(in the rows, 128 means zero)
Known rows, with every step that occurs:
kedez > savu > vafabu > fefa: [163 121 131 148  92 111 172  99 113 128 121 126 103 145 104 102 159 156
  74 114 103  90 151  75]
mobul > savu > vafabu > fefa: [153  93 123 108 130  92 169 110  75 151 138 132  68 158  75 113 180 153
  83 161 139 115 120  80]
vafabu > fefa > rupubak > savu: [123 169 150 153  68 146  84 141  86 137  99 115 127 117 154 150  92 171
 165 104 118 144  57 185]
puluf > savu > vafabu > fefa: [110 112 120 151 129 114 140  57 130 159 124 131  84 115  99 146 147 110
 108  95 159 111 122 115]
rupubak > kedez > savu: [135 138 131 164 127 131 145 164 140  80  77 106 163 164 169  85 141 122
 126 146 100 138 136 112]
puluf > savu: [121 141 167 187 148  97 135  84 134 151 124 143 131 125 153 164  98 110
 152  97 168 133 108 139]
mobul > rupubak > kedez > puluf > savu: [ 96 168  70 114 216 103 120 163 192 136  41  87 188  94 130 173 155 107
 199 186 160 129 123 117]
savu > vafabu: [139 101 175 116 145 133 168  81 137 141 187 180  96 124 133 108 124 125
 104 136 146 118 159 107]
fefa > rupubak > kedez > savu: [144 143 148 140  98 146 101 195 154  90 114  89 188 129 168 115 116 134
 149 113  76 133 135 167]
kedez > puluf > savu > vafabu > fefa > rupubak: [136 144 111 103 125 133 115 128 166 184 140  82 134  85  90 174 137 133
 165  90 117 116 145 136]
mobul > savu: [159 127 165 154 156  85 167 138  83 144 138 143 115 166 132 131 135 158
 137 163 156 139 109 106]
vafabu > fefa: [119 142 174 147 106 116 125  68  98 127  98 154  82 170 110 146 114 135
 104 120 119 147  80 118]
fefa > rupubak: [138 148 207 124 108 128 104 123 134 133 180 149 131 120 152 168  75 145
 156  96 121 139 108 183]
vafabu > fefa > rupubak > kedez > puluf > savu: [ 89 173  99 118 127 154  67 171 174 136  52  48 171 111 113 164 137 102
 196 113  91 167 102 166]
kedez > rupubak > savu > vafabu: [144 104  92 142 120 136 201 130  86 106 175 156 146 133 164 105 101 150
 117 136 148 113 157 107]
rupubak > vafabu: [152 106 158 145 158 133 148 115 106 105 135 184  81 123 121 105 110 118
 120 149 170 174 141 118]
puluf > rupubak: [ 92 134 150 144 160 102 103  83 104 132 173 191 132 161 145 158  72  97
 140 106 168 149 120 154]
fefa > rupubak > kedez > puluf > savu: [108 164 112 122 164 155  86 186 195 136  98  62 202  98 159 155 118 100
 216 122 112 160 135 169]
rupubak > kedez: [ 93 129 152 129 145 150 118 125 147  98 106 148 123 152 157  95 127  95
 128 159 122 165 113 139]
vafabu > fefa > rupubak > kedez: [ 89 144 151  95  88 155  56 133 132 101  97 113 117 142 121 137 116 120
 124 120  85 169  78 181]
kedez > savu > vafabu: [176 109 150 155 126 119 192 123 133 130 161 140 131 127 144  96 136 143
 102 121 130  83 177  82]
mobul > savu > vafabu > fefa > rupubak: [162 104 136  84 108 110 128 143  90 157 176 113  87 131  85 139 155 170
 102 132 118 114 118 134]

Rows:
[ 97  96  62 123 157 132 121 155 141  96 153 130 174 144 149  85 143  78
 101 131 126 113 182 112]  puluf > rupubak > kedez > savu > vafabu
[135 112 164  88  91 141 111  99 127 145 183 143  86 110  97 145 118 139
 101  97 108 120 116 148]  savu > vafabu > fefa > rupubak
[131 154 193 115  79 129  83 102 111 130 142 141 103 137 114 170  90 154
 123  87  96 148  77 167]  vafabu > fefa > rupubak
[126 104  91 123 103 146 149 138 138  96  80  98 119 154 113  65 185 114
  69 148  83 113 149  84]  rupubak > kedez > savu > vafabu > fefa
[121 133  79 116 136 110 135 101 107 147  91 148  95  96 115 136 150 168
 117 179 175  84  92 116]  mobul > rupubak > savu > vafabu > fefa
[121 119 131 125 108 130  95  90 142 167 159 119 112  83 109 171 119 124
 124  66 136 108 118 160]  puluf > savu > vafabu > fefa > rupubak
[130 119 111 151 100 154 153 102  94 138 107 139  87 125 131  85 142 149
 114 143 149 118 103 118]  rupubak > savu > vafabu > fefa
[127 106 152 111 110 130 150  62 116 139 143 163  65 138  94 115 145 129
  80 128 130 121 119  97]  savu > vafabu > fefa
[158 116 173 119 132 148 107 145 118 110 170 172 106  93 124 133  79 132
 143 115 149 171 139 167]  fefa > rupubak > vafabu
[129 150 102 136 160  88 138 165 151  86  59 118 173 136 146 132 151 141
 125 178 124  94 125 109]  mobul > rupubak > kedez > savu
[116 120  60  95 132 104 131 142 151  96  56 109 127 126  96 114 197 136
  76 175 110  74 138  85]  mobul > rupubak > kedez > savu > vafabu > fefa
[128 106 132 155 162 118 154  77 150 158 169 150 115  98 141 137 128  98
 124 102 177 107 154 123]  puluf > savu > vafabu
[110 130  84  89 168 174 106 183 216 148 142  63 191  70 136 129 144  86
 190 125 115 133 177 156]  fefa > rupubak > kedez > puluf > savu > vafabu
[107 102 115 139 182 122 105 108  91 107 171 204 110 133 117 134  81  87
 129 124 195 174 147 140]  puluf > rupubak > vafabu
[ 97 136  92 159 153 115  97 159 123  94 106 124 185 174 163 116 118  85
 134 122 123 141 138 134]  puluf > rupubak > kedez > savu
[108 129 105  44 120 184 101 168 180 124 117  78 131 116  92 107 161 121
 138 154  72 150 149 130]  savu > vafabu > fefa > rupubak > kedez > puluf
[167  90 142 116 165 103 188 133  98 153 179 145  99 144 121 102 162 144
 105 171 165 110 152  85]  mobul > savu > vafabu
[168 127 144 119  64 125 129 133 125 135 158 105 126 116 107 139 132 165
  98  82  83  88 142 118]  kedez > savu > vafabu > fefa > rupubak
[113 131  63 131 180 147 149 151 119 164 154 135 169 117 153 111 124 119
 187 148 175 131 167 119]  kedez > puluf > rupubak > savu > vafabu
[125 149 131 129  67 142  82 181 134  90  72  74 158 148 133 123 132 136
 126 111  56 137 100 158]  vafabu > fefa > rupubak > kedez > savu
[133 140 117 178 109 116 180 136  66 103 129 151 165 154 182 131  73 158
 146 124 143 142 113 132]  kedez > rupubak > savu
